Each row was made from one small tree. Brackets hold a mark, then the marks that hang from it, in alphabetical order. Every link used is in the known rows. Write each row's tree.
Known rows
{nituvom sekenot {zefiz varinab}}: [  1   1  41   4   4  20   2   1  24   0   9  -8  -1 -35   6 -30 -17 -55
 -12   5  -8  -7  -2  -5  -5   7  -9   1   3 -11  -5  -4]
{nituvom sekenot {zefiz {varinab totenal}}}: [  3   5  50   1   2  26  -8   5  42  -3   7  -2  -5 -32   6 -28 -23 -51
  -1   3  -5  -5  -6   0  -6   8  -8   7   8 -13  -5  -2]
{raber {loma {kozo repus}}}: [ -9   5 -21   2   6 -11  -5   5 -11  13 -13  10   4  15  -3  14  33  46
  -4  14  18  -9  -2  -1  -4   3  -2  -2  -8  26   0  -7]
{nituvom sekenot {zefiz {varinab kozo totenal}}}: [  4   5  53  -1   2  29  -1   7  47   4  11   6 -11 -30   5 -26 -24 -35
  -2  -2 -15   2 -11  13  -6   7  -9  -2  11 -38  -5   0]
{zefiz nituvom}: [ 10   1  -6   3  -4   0   6   4  -7   1  -3  -8  -5   3   7  -7  -7   3
 -18   5  -3   4   3 -13   3   2   1   2   0  15 -31  -6]
{loma kozo}: [  7   5  -7   0  -3  -5  -2   4   7   6  -3 -12   2  13   6   4   6  21
 -20  16   4 -10   7  -3  -5  -1   1   2  -3  23  -9  -1]
{sekenot {nituvom {zefiz {varinab totenal}}}}: [  9  -3  52   2   2  18  -8   6  51 -11   5  -2  -7 -15   9 -17 -42 -41
   3   6  -4   7  -5   0   0  12  -8   7   8 -15 -16  -1]
{vopen nozut {totenal varinab}}: [ -5 -11 -36  -2   2  -3  -1  -5 -27   2  -3 -18   6   7 -15  20 -23   8
  40  -1   0 -27   1 -18  21  -6  10  13  -3  15  14 -10]
{vopen {kozo repus} nozut raber totenal}: [ -4 -12 -49  -4  10 -34  -3   9 -61   4  -9  11   7  22 -16  39  -9  21
  58 -10   6 -19 -12 -19  -5   2  23  11 -16  23  49   2]
{raber {loma {kozo {nituvom zefiz} repus}}}: [-16   6 -14   2   8  -8  -1   3 -24  -4  -9  14  16   0   0  12  23  29
  -9  14  18 -11  -3   9  -9   3  -3  -3 -10  22   8  -1]
{sekenot {nituvom {zefiz {varinab kozo totenal}}}}: [ 11  -2  55   0   3  22   0   8  58  -7   9   7 -13 -14   9 -15 -44 -24
   2  -1 -15  11 -11  12   1  11  -9  -4  12 -39 -18   2]
{nituvom sekenot {zefiz {varinab {kozo loma}}}}: [  2   2  41   3   5  22   8   5  55   3   7  -7 -11 -31   3 -31  -9 -28
  -5   0 -10   5  -4  15  -6   5  -8 -10  12 -30  -4   5]
{repus {kozo loma}}: [ -1   1  -6   3  -5 -15  -6   6  39   8 -12 -10   3  15   7  -6  18   8
 -14   8  26   5  10  10   1   1   1  14   3  32 -14  -4]
{vopen kozo raber totenal}: [  4 -12 -42  -2   1 -22  -4   5 -30   3  -5  -4   0  22 -18  20  12   4
  36  -2  -6 -30  -4 -26  -6  -2  18   9 -11  14  35   3]
{kozo loma {nituvom sekenot zefiz} repus}: [-14   9  -3   3   6 -10  -1   5  11 -12  -3   3  11 -25   9 -17   6 -18
 -13   4  17  -2   7  12  -7   7  -5   0  -6  23   8   7]
{zefiz {nituvom sekenot}}: [  4   7  -5   3  -1  -1  10   5   1  -3   0  -7  -2 -20  10 -21  -5 -10
 -13   6  -7   0   0  -8   0   2   1   0   2  16 -21  -5]
{nozut {vopen raber}}: [  2 -10 -14   1  -8 -28  -7   1 -47  11  -3 -21  -3  15  -9  14   4   0
  28   5  -1   4   7 -15  -1 -17   0  13  -6  14  26 -11]
{sekenot {nituvom {zefiz {varinab kozo}}}}: [ 11  -7  44   1   2  17  11   6  40  -1  11   2 -11 -18   9 -16 -38 -28
  -8   3 -19  10  -5   7   0  11  -9 -10   6 -37 -15   1]
{loma {kozo {nituvom sekenot zefiz} repus}}: [-14  14  -3   0   6  -8   5   4 -15 -10   2  14  19 -20  11  -7  -3   3
 -20  15  13 -12   5  13 -12   4  -4  -2 -12  26  11   7]
{varinab kozo}: [  9  -1  -4   0  -6  -1   0   7  17  13   3  -3  -9  10   5   0   2   8
 -19   0 -12   0   3   0   1  -1  -3  -4   0  -7 -15  -4]
{kozo loma}: [  5  -1  -8   3  -3  -7  -9   5  35   2  -8 -21  -6   9   3  -6  14   2
 -11   3   8   1   9  -6   1   0  -2   5   1  22 -13   0]
{nozut vopen}: [  2  -7  -6   2 -10 -17 -10   1 -27  15  -3 -19  -2  10  -5   2  -2  -6
   3   4  -1   0  11 -11   0 -15  -1   9  -5  15 -10 -13]
{nituvom {zefiz {varinab kozo totenal}}}: [ 10  -2  53   0   0  28  -5   6  43   6  10   5 -13  -8   4 -11 -27 -21
  -7  -3 -13   5  -7  10  -3   5 -10  -2  10 -38 -18  -2]
{nozut {vopen kozo raber totenal}}: [ -2 -19 -42  -2  -5 -33  -6   2 -66   9  -5 -10   1  23 -28  24   6   5
  57  -4  -6 -23   2 -26  -6 -18  20  12 -11  13  41  -4]
{loma {kozo nituvom repus}}: [ -5   9 -11   0   1 -16   1   4 -25  -2  -5  12  17  20   8  16  13  38
 -24  13  18   0  11   5  -8   0  -5  -1 -14  31  -3   4]
{zefiz {nituvom sekenot} {varinab kozo}}: [ 10   6  35   3   1  21  23   4  11   4  10   6 -10 -21   6 -25 -12  -6
 -10   1 -19  14  -6   3   0   3  -7 -12  11 -28 -23  -2]
{kozo loma {nituvom {zefiz varinab}}}: [  2  -4  35   5   2  12   0   0  26 -13   0 -13   3  -8   4 -13  -2 -25
 -14   3   6   9   5   3  -6   3  -9   0   4  -2  -9   7]
{zefiz nituvom varinab}: [ 15  -2  32   5  -3  15  12   0  -1   0   1  -5  -6  -1   6 -11 -12  -8
 -16   5  -5  15   0 -12   1   4  -5  -1   8  -5 -35  -5]
{totenal {varinab zefiz}}: [ -3  -2 -15  -2  -3  14  -7 -27 -11   1   2  -6  -3   0  -4   6   7 -16
 -13  -3  -1  -6   8 -12  21  -1   0  -3   4  -6  -6  -7]
{varinab kozo totenal zefiz}: [ 10   4   5  -4  -5  11 -12  -8  17   5   4   9 -14   8   4   4   2   3
 -14  -9  -8  14  -6   9  -1   4   3  -4   7 -26 -19  -3]
{vopen kozo nozut raber {totenal varinab}}: [ -7 -17 -56  -5   5 -13  -3  -6 -50  -1  -5  -9   8  18 -26  37 -12  13
  70 -12  -6 -32  -9 -29  15  -9  22  10  -7  12  59   3]
{repus {kozo loma nituvom}}: [ -5   3 -10   2  -8 -19  -3   7  22  -3 -10  -4  14  17   8   0  25  15
 -19   6  28   9  13  13  -2  -3  -1  13  -3  35  -8   2]

Write each row's tree
[ -6   8   2   1   3   3   5   7  33  -9   5  -5   2 -25   8 -22   4 -11
 -12  -1  -7  -2   1  18  -7  -2  -4  -8   4  -6   4   9]
{varinab {kozo loma {nituvom sekenot zefiz}}}
[ -1  -2 -23  -1   5 -17  -9  10 -28   9  -7  13   5  11   2  20 -10   7
   7 -15   5  -2  -6 -15  -4   3  12   2 -11  23  11   4]
{vopen {kozo repus} nozut}
[  1 -12 -25  -1  -7 -28  -9   1 -50  11  -4 -11  -2  20 -15  19  10  -3
  32  -8  -8  -5   1 -23  -7 -17  11   7  -9  12  36  -1]
{nozut {vopen kozo raber}}
[-14   8   0   4   0 -11   1   4  32 -10  -3  -4  16 -22  12 -24  11 -21
 -14   7  23  -2   6  21  -7   1   0  11  -2  28   8   3]
{repus {kozo loma {nituvom sekenot zefiz}}}
[ 15   2  42   3  -1  21   1   2  16  -4   1  -1  -8   3   4  -9 -17  -5
  -6   2  -1  17  -3  -8   0   5  -5   5  11  -9 -35  -4]
{zefiz nituvom {varinab totenal}}
[-13   8 -23   1   4 -14  -1   5 -27   0  -9  14  15  20   0  19  41  52
  -9  13  20  -4   0   3  -7   0  -4  -3 -12  31   5   0]
{raber {loma {kozo nituvom repus}}}
[ -8   2 -17  -2   3   8   0 -23   3   7  -3  12  -7   6  -7   9  15  22
 -10 -11  10  10   7  13  22   3   0 -15   5 -21  -5   1]
{totenal {varinab {kozo loma repus} zefiz}}
[ -5   7   3   0  -1   4   6   6   8  -6  11   3   5 -26  10 -19  -5 -23
 -19  -1 -15  -7  -1  13  -7  -1  -5  -6  -4 -10   4   5]
{varinab {kozo {nituvom sekenot zefiz}}}
[  1  -1 -25  -1   3 -13  -9   8  -4 -10  -9 -10  10  14   1  17   7  12
  13 -17   4   5  -4 -10  -9  -7  13   1  -4  27  16  15]
{vopen {kozo loma nituvom} nozut}
[ 12   1  42   0   0  20  -6   7  63   7  -1  -4 -17  12   0  -6   1  10
  -1  -5  -1  18  -2  12   0   3 -10  -2  14 -26 -20   2]
{zefiz {varinab {kozo loma} totenal}}
[ 12   0  43  -1  -3  20  -6   6  37  10   7   5 -12  10   2  -4  -8   1
  -8  -4 -10  13  -3   5  -1   3 -10   0   9 -31 -20  -3]
{zefiz {varinab kozo totenal}}
[ -4   3 -13  -2   1  13  14 -24 -36   4   2  26  -6  -1  -3   9  -6  23
 -16 -10  -1  12   2   6  24   5   2 -18   5 -27 -22  -5]
{totenal {varinab {kozo repus} {zefiz nituvom}}}
[ -2   6  30   0   0   6  14   5  -6   2  12  24   8 -10   7 -10   7  -1
 -18  -2  -2  15   1  14  -5   4 -15 -10  -4 -18  -1   3]
{zefiz {varinab {kozo {nituvom sekenot} repus}}}
[-10  10 -12   1   3 -17  -1   7   8  -7  -5   4  11  -6   7  -9  23   3
 -13   3  19   4  10   8  -4   4  -6   1  -7  31   4   7]
{kozo loma {nituvom sekenot} repus}
[  7  -7  41   4   2  13   3   3  34  -7   5  -7  -4 -20  10 -19 -36 -45
  -8   8  -9   4  -1  -5   0  11  -7   0   4 -13 -15  -1]
{sekenot {nituvom {zefiz varinab}}}
[-13   9   2   1  -4 -10   3   5   8  -7   4   6  19 -23  14 -21   0 -31
 -19   8  13  -8   5  15  -7   1  -2  12  -6  24   6  -2]
{repus {kozo {nituvom sekenot zefiz}}}
[  5   9  -7   2  -3   8   9 -13 -16  -7   3   1  -7 -25   9 -19   1 -20
 -18   1  -6  10  -3  -5  -1   6   8  -4   6   0 -21  -4]
{varinab {zefiz {nituvom sekenot}}}
[  3 -13 -35  -2   2 -27   1   7 -39   0  -6 -19   1  18 -10  28 -14  10
  56   4  -2 -13 -10 -18  -1  -3  15  17  -8  21  38  -6]
{vopen nozut raber totenal}
[ -2   7  49   0   2  22  -6   3  24 -15  10   2   6 -27   7 -23 -15 -46
  -5   2  -2   1  -5   5 -10   4 -11   6   3 -10   1   4]
{kozo {nituvom sekenot {zefiz {varinab totenal}}}}
[  4   6  -8   1   4   1  12 -10  -7   2  -7  18 -13   3   3   1   6  31
 -20  -8   8  29  -1  14   3   9   4 -17   8 -17 -33   1]
{varinab {kozo loma repus} {zefiz nituvom}}
[-10 -21 -50  -4  -4 -20  -5 -11 -72   8  -3 -11   5  20 -38  29   3   8
  68  -7  -5 -35   5 -29  14 -22  16  10  -7   6  51  -4]
{nozut {vopen kozo raber {totenal varinab}}}
[  5  -1  31   2   6   5   5   5  30  14  -1  10  -9  10   1  -2   7  16
 -12  -4   8  20   4  12   1   7 -12 -10   6 -19 -17   2]
{zefiz {varinab {kozo loma repus}}}
[ -7  12 -10  -4  -2  -3   8 -10 -28  -3   8  28   3 -10   8  -2  17   1
 -26  -7  -1  13  -1  17  -5   6  -4 -13  -8 -14   0   4]
{varinab {kozo {nituvom sekenot} repus} zefiz}
[  8   1  -8  -1  -1   4  -2 -12  25   5  -1  -4 -17   6   2  -1  18   8
 -18  -6  -3  17   1  10   0   2   4 -11   9 -20 -16   2]
{varinab {kozo loma} zefiz}
[ -5  -9 -49  -3   9 -23   4   7 -46   2 -14 -17   4  24 -19  37  16  54
  72  15   5 -19 -22 -12  -6  -6  18  12  -4  25  52  -7]
{vopen nozut {raber {loma kozo}} totenal}
[ -1   0 -15   1  -4  18   6 -27 -29  -3  -1  -2  -5  -6  -3   0  -4  -5
 -14  -3  -3   4   4 -13  22   0   5  -6   8  -7 -23  -6]
{totenal {varinab {zefiz nituvom}}}
[ -6 -12 -20  -1  -4 -24  -6   0 -63  -4   1  -5   9   4 -12  15  -1 -18
  28  -8  -8  -7   1 -13 -12 -18   9   6 -14   8  45   5]
{nozut {vopen {kozo {nituvom zefiz}} raber}}
[  9   3  41  -2  -4  17  -2   6  20  -1   9  10  -2  15   4   1  -1   6
 -11  -5  -8  18  -2   9  -4  -1 -14  -3   3 -27 -16   3]
{zefiz {varinab {kozo nituvom} totenal}}
[ -7 -12 -50  -2   5  -3  -8  -5  -7  -3 -11 -16   6  12 -24  21  -7  17
  52 -15   5 -31  -3 -21  16  -9  22   5   4  17  25   6]
{vopen {kozo loma} nozut {totenal varinab}}
[ -5 -13 -36  -4  -1  -6   8  -7 -23   8   2  -7  -5  20 -22  22   2  24
  42   1 -11 -27   1  -9  22  -8   3   4  -2 -14  34  -6]
{vopen raber {totenal {varinab kozo}}}
[ 12   8   3  -1   1  14   0  -9  27  -5  -5   4 -21   5   3  -3   1  24
  -8  -9  -1  27  -7  15   1   5   8  -9  18 -23 -33   3]
{varinab {kozo loma} totenal {zefiz nituvom}}
[ -8  -2  -4  -2  -3  14   4  -9  -4  -3   9   0   7  -7  -1   2 -11  -6
 -14  -6 -12 -14   7   5  17  -6  -8  -8  -1 -16   3   1]
{totenal {varinab {kozo {nituvom zefiz}}}}
[ -3  12  13  -2   0   9  -4   9  27  -9  10   8   3 -21  10 -17 -11 -19
  -8  -3 -11  -5  -6  16  -7   1  -6  -1   1 -13   4   4]
{varinab {kozo {nituvom sekenot zefiz}} totenal}
[ -6   5 -21   0  -2  -5  -2   3 -12  -4  -7  -4  12  17  -1  13  41  39
  -6  14   7  -9  -3  -1  -8  -6  -3  -2  -5  25   5   0]
{raber {loma {kozo nituvom}}}
[ -6   4 -11   3   2 -19  -6   6   2  -3  -9   2   9  14   5   7  20  18
 -18   2  22   8  12   5  -1   3  -5   2  -8  30  -7   5]
{kozo loma nituvom repus}
[ -4   2 -15  -3  -6  15   4 -27 -23  -5  10   8   1   8  -3  12  13   6
 -18 -10 -11   6   5   5  18  -5  -3 -13   2 -26  -2   2]
{totenal {varinab {kozo nituvom} zefiz}}
[  6   2  -9  -1  -8   3   2 -12 -17  -3   8   9  -1   9   6   7  15   4
 -30  -7 -11  15   0   8  -3  -1  -1 -11  -2 -20 -13   2]
{varinab {kozo nituvom} zefiz}
